What can hang from each mark
k875: k517 k591
k384: k591 k764
k720: k230 k591
k517: k875
k591: k384 k720 k875
k764: k384 k775
k775: k764

Each row was made from one small tree. The marks that hang from a mark follow it in brackets, in the order of their numbers. Every link used is in the known rows. Write each row's tree.
Known rows
k720{k230 k591{k384{k764} k875}}: -1.04,-0.90,-1.31,+2.56,+0.10,-1.89,+0.89,-2.17,+0.58,-1.34,+0.74,-1.04,-0.01,+0.31,+1.78,+1.47,-3.43,-1.23,-0.52,-0.71
k875{k517 k591{k384{k764}}}: -1.43,+0.18,+0.39,+0.16,-1.70,+0.01,+0.30,-2.79,+0.89,-1.62,-0.11,-1.14,+1.03,+1.41,+2.73,-0.56,-5.53,-0.37,+0.09,-0.47
k764{k384}: -0.51,-0.22,-0.68,+0.20,-1.99,-1.01,-0.82,+0.65,+2.47,-0.68,-0.22,-0.22,+0.00,-0.44,+1.40,-0.04,-1.27,-1.13,-0.07,+0.11
k384{k591{k720{k230} k875{k517}} k764}: +0.07,-0.52,-1.04,+1.10,+3.14,-0.95,+1.70,+0.01,+0.83,-0.90,+1.03,-0.47,+1.85,+0.16,+1.49,+0.89,-4.35,+2.11,+1.06,-0.81
k764{k384{k591{k720}}}: +0.37,-0.35,-0.76,-0.01,-1.17,+0.87,+0.21,+2.15,+2.77,-0.69,-0.66,-1.24,+2.15,-0.52,+4.55,+0.40,-1.92,+1.45,-0.50,+0.45
k517{k875{k591{k384 k720{k230}}}}: -0.85,-0.45,-0.46,+2.37,-2.45,-1.70,-1.72,-2.17,+1.00,-1.73,+4.23,-1.91,+2.40,+1.06,+3.71,+2.76,-1.20,-1.19,+0.13,-0.50
k875{k517 k591{k384 k720{k230}}}: -0.88,-0.06,-0.52,+0.84,-1.73,-0.99,-1.36,-2.47,+0.95,-2.31,+3.15,-1.95,+2.62,+1.48,+5.44,+1.88,-2.22,-1.20,-0.06,-0.03
k764{k384 k775}: -0.42,-0.07,-0.89,+0.05,-3.22,-1.67,-1.90,+1.18,+4.10,-0.95,-0.50,-1.71,+0.35,-0.96,+0.42,+0.64,-1.91,-1.33,+1.70,+0.17
k591{k384{k764} k875{k517}}: -1.00,-0.16,-0.56,+0.35,+0.62,-2.23,+2.18,-2.30,+0.77,-1.58,-1.13,-1.51,-0.35,+0.10,+0.05,-0.14,-5.27,+0.11,-0.47,-1.15
k720{k591{k384{k764{k775}} k875}}: -0.82,-0.23,-0.82,+1.59,-0.77,-2.12,+0.37,-1.46,+2.32,-1.76,-2.53,-3.09,+0.09,-0.36,+0.16,+1.27,-4.50,-0.91,+0.88,-0.61
k517{k875{k591{k720}}}: -0.10,+0.12,+0.65,+0.99,-0.49,-1.93,-1.95,-0.47,+0.53,-1.23,+1.35,-1.28,+1.85,+0.81,+0.57,+1.66,-0.61,-0.83,+1.19,-0.49
k875{k517}: -0.13,+0.11,+0.08,-0.47,-0.08,-1.63,-0.77,-1.39,+0.88,-0.17,-0.61,+0.61,-0.16,+0.06,-0.44,-0.14,-2.03,-1.40,+1.31,-0.32
k775{k764{k384}}: +0.25,-0.10,+0.04,+0.39,-2.23,-0.97,-0.76,+0.52,+2.74,-0.62,-0.65,-0.68,+0.06,-0.27,+1.62,+0.54,+0.38,-0.85,-0.45,+0.31
k720{k230 k591{k384{k764} k875{k517}}}: -1.58,-0.39,-0.97,+1.86,+0.61,-2.60,+1.35,-2.87,+0.81,-1.39,+0.14,-1.08,+0.18,+0.54,+1.25,+1.10,-4.82,-1.50,-0.36,-0.76
k591{k384 k720}: +0.13,-0.19,-1.04,+0.48,-1.94,-0.60,-0.47,-1.01,+0.78,-1.38,+0.07,-2.51,+1.64,-0.31,+4.28,+0.73,-1.51,-0.36,-0.83,+0.23
k875{k517 k591{k720{k230}}}: -0.58,+0.07,-0.10,+0.59,+0.09,-1.44,-2.22,-1.18,+0.48,-1.48,+2.99,-0.70,+2.44,+1.44,+3.01,+1.53,-1.28,-1.53,+1.38,+0.00
k384{k591{k720} k764}: +1.07,-0.65,-0.64,+0.59,+0.73,+1.64,+0.76,+1.08,+0.90,-0.24,-0.93,-0.90,+2.22,-0.18,+2.94,-0.48,-4.08,+2.37,+0.95,+0.19
k384{k764}: +0.23,-0.63,-0.27,+0.74,-0.19,-0.22,-0.19,-0.32,+0.50,-0.08,-0.33,-0.13,+0.19,-0.18,-0.31,-0.98,-3.68,-0.09,+1.37,-0.25
k720{k230}: +0.13,-0.55,-1.00,+1.28,-0.51,-1.16,-1.89,-1.02,+0.86,+0.03,+2.91,+1.02,+0.01,-0.05,+0.63,+1.07,-0.24,-1.98,+1.75,-0.19

Write each row's tree
+0.46,-0.91,-1.42,+1.73,+2.79,-0.31,+1.03,+0.58,+0.70,-0.86,+1.87,-0.42,+1.71,-0.11,+1.89,+1.17,-3.12,+2.15,+1.01,-0.65 -> k384{k591{k720{k230} k875} k764}
+0.72,-0.53,-0.59,+0.70,-0.99,+1.12,-0.28,+0.66,+2.89,+0.09,-1.44,-0.67,+0.81,-0.55,+0.42,-0.30,-4.65,+1.60,+3.43,-0.03 -> k384{k591 k764{k775}}
+0.65,-0.66,-1.43,+1.22,+2.30,-0.94,-0.02,+0.41,+0.86,-0.80,+2.24,-0.03,+1.21,-0.25,+2.30,+2.26,+0.01,+1.04,+1.00,-0.61 -> k384{k591{k720{k230} k875}}
+0.05,-0.39,-0.42,+1.36,-0.35,-0.65,-2.86,-0.56,+0.47,-1.37,+3.73,-0.68,+2.24,+1.00,+3.46,+1.74,+0.22,-1.45,+1.34,+0.06 -> k875{k591{k720{k230}}}
-0.91,-0.43,-0.46,+2.77,-2.02,-1.17,-0.63,-1.96,+0.87,-1.60,+3.80,-2.45,+2.54,+1.26,+3.28,+1.56,-4.06,+0.05,+0.23,-0.58 -> k517{k875{k591{k384{k764} k720{k230}}}}
-1.36,-0.24,-0.94,+1.45,+0.21,-3.09,+0.26,-3.16,+0.96,-1.43,+0.50,-0.59,-0.19,+0.43,+1.62,+2.36,-1.91,-2.60,-0.63,-0.76 -> k720{k230 k591{k384 k875{k517}}}
-0.60,+0.06,+0.22,+1.32,-2.32,-1.45,-1.17,-1.77,+0.85,-1.94,+1.44,-2.54,+1.98,+0.76,+3.15,+1.89,-1.59,-0.69,-0.41,-0.46 -> k517{k875{k591{k384 k720}}}
-0.01,+0.23,-0.41,-0.45,+2.53,-3.35,+0.18,-0.33,+0.13,-1.45,-0.74,-1.52,+0.91,-0.18,-0.56,+1.00,-1.42,-0.34,+0.32,-0.66 -> k591{k720 k875{k517}}
-0.22,-0.27,-1.31,+1.10,-0.59,-2.16,+0.61,-0.12,+1.80,-2.41,-0.97,-4.70,+1.56,-0.79,+1.41,+1.25,-4.55,+0.97,+0.71,-0.35 -> k591{k384{k764{k775}} k720 k875}
+0.48,-0.25,-1.05,-0.03,-2.40,+0.22,-0.74,+2.47,+4.45,-0.98,-1.35,-2.66,+2.47,-0.87,+3.60,+1.00,-2.47,+1.27,+1.39,+0.67 -> k764{k384{k591{k720}} k775}
-0.75,-0.75,-1.04,+2.15,-2.49,-0.77,-1.27,-2.57,+1.23,-0.56,+1.38,-0.37,+0.21,+0.15,+3.80,+1.69,-1.14,-2.62,-0.25,+0.08 -> k720{k230 k591{k384}}
-0.09,-0.70,-1.66,+1.47,-2.06,-0.84,-1.04,-1.30,+0.82,-1.26,+3.02,-1.99,+1.91,-0.18,+5.02,+1.70,-1.20,-0.80,-0.24,+0.28 -> k591{k384 k720{k230}}
-0.08,-0.78,-1.76,+1.99,-2.71,-0.91,-0.87,-0.74,+2.41,-1.58,+2.04,-4.01,+2.57,-0.32,+3.65,+1.18,-4.70,+0.25,+1.71,+0.37 -> k591{k384{k764{k775}} k720{k230}}
-0.89,+0.31,+0.03,+0.23,-2.45,-0.67,-0.50,-1.37,+2.30,-2.50,-0.67,-4.46,+3.02,+0.96,+3.33,+0.50,-6.18,+0.29,+1.35,+0.13 -> k875{k517 k591{k384{k764{k775}} k720}}
-0.65,+0.23,-0.92,-0.19,+0.76,-2.97,+1.14,-1.65,+0.45,-2.29,-0.70,-2.64,+0.96,+0.00,+2.01,+1.38,-2.37,-0.27,-1.23,-0.55 -> k591{k384 k720 k875{k517}}
+0.25,-0.05,-0.50,-0.01,+2.17,-1.36,+1.30,+0.89,+2.34,-1.28,-2.36,-2.65,+1.88,-0.35,-0.25,+0.70,-5.38,+2.42,+2.36,-0.57 -> k384{k591{k720 k875{k517}} k764{k775}}
-0.58,-0.44,-0.87,+1.49,-2.18,-0.16,-1.95,-1.84,+0.78,-2.10,+3.78,-1.87,+2.42,+1.14,+6.07,+2.03,-0.70,-1.24,-0.19,+0.14 -> k875{k591{k384 k720{k230}}}
-0.77,+0.00,-0.04,+1.63,-3.23,-1.52,-0.91,-1.21,+2.39,-2.07,+0.47,-4.53,+2.82,+0.60,+1.67,+1.48,-5.11,+0.41,+1.47,-0.38 -> k517{k875{k591{k384{k764{k775}} k720}}}
-0.01,-0.19,-0.14,-0.08,+2.82,-0.54,+2.29,-0.60,+1.01,-0.31,-1.66,+0.70,-0.11,+0.06,-0.89,-0.47,-4.77,+1.74,+1.04,-1.10 -> k384{k591{k875{k517}} k764}
-0.25,-0.31,-0.97,+0.91,-3.17,-0.54,-0.36,-1.19,+2.56,-1.16,-0.76,-2.58,+0.55,-0.53,+1.27,+0.01,-5.09,-0.04,+1.75,-0.05 -> k591{k384{k764{k775}}}
+1.16,-0.20,-0.14,+0.24,-1.42,+0.76,+0.14,+1.82,+2.96,-0.87,-1.38,-1.55,+2.11,-0.28,+4.83,+1.04,-0.15,+1.76,-0.84,+0.63 -> k775{k764{k384{k591{k720}}}}
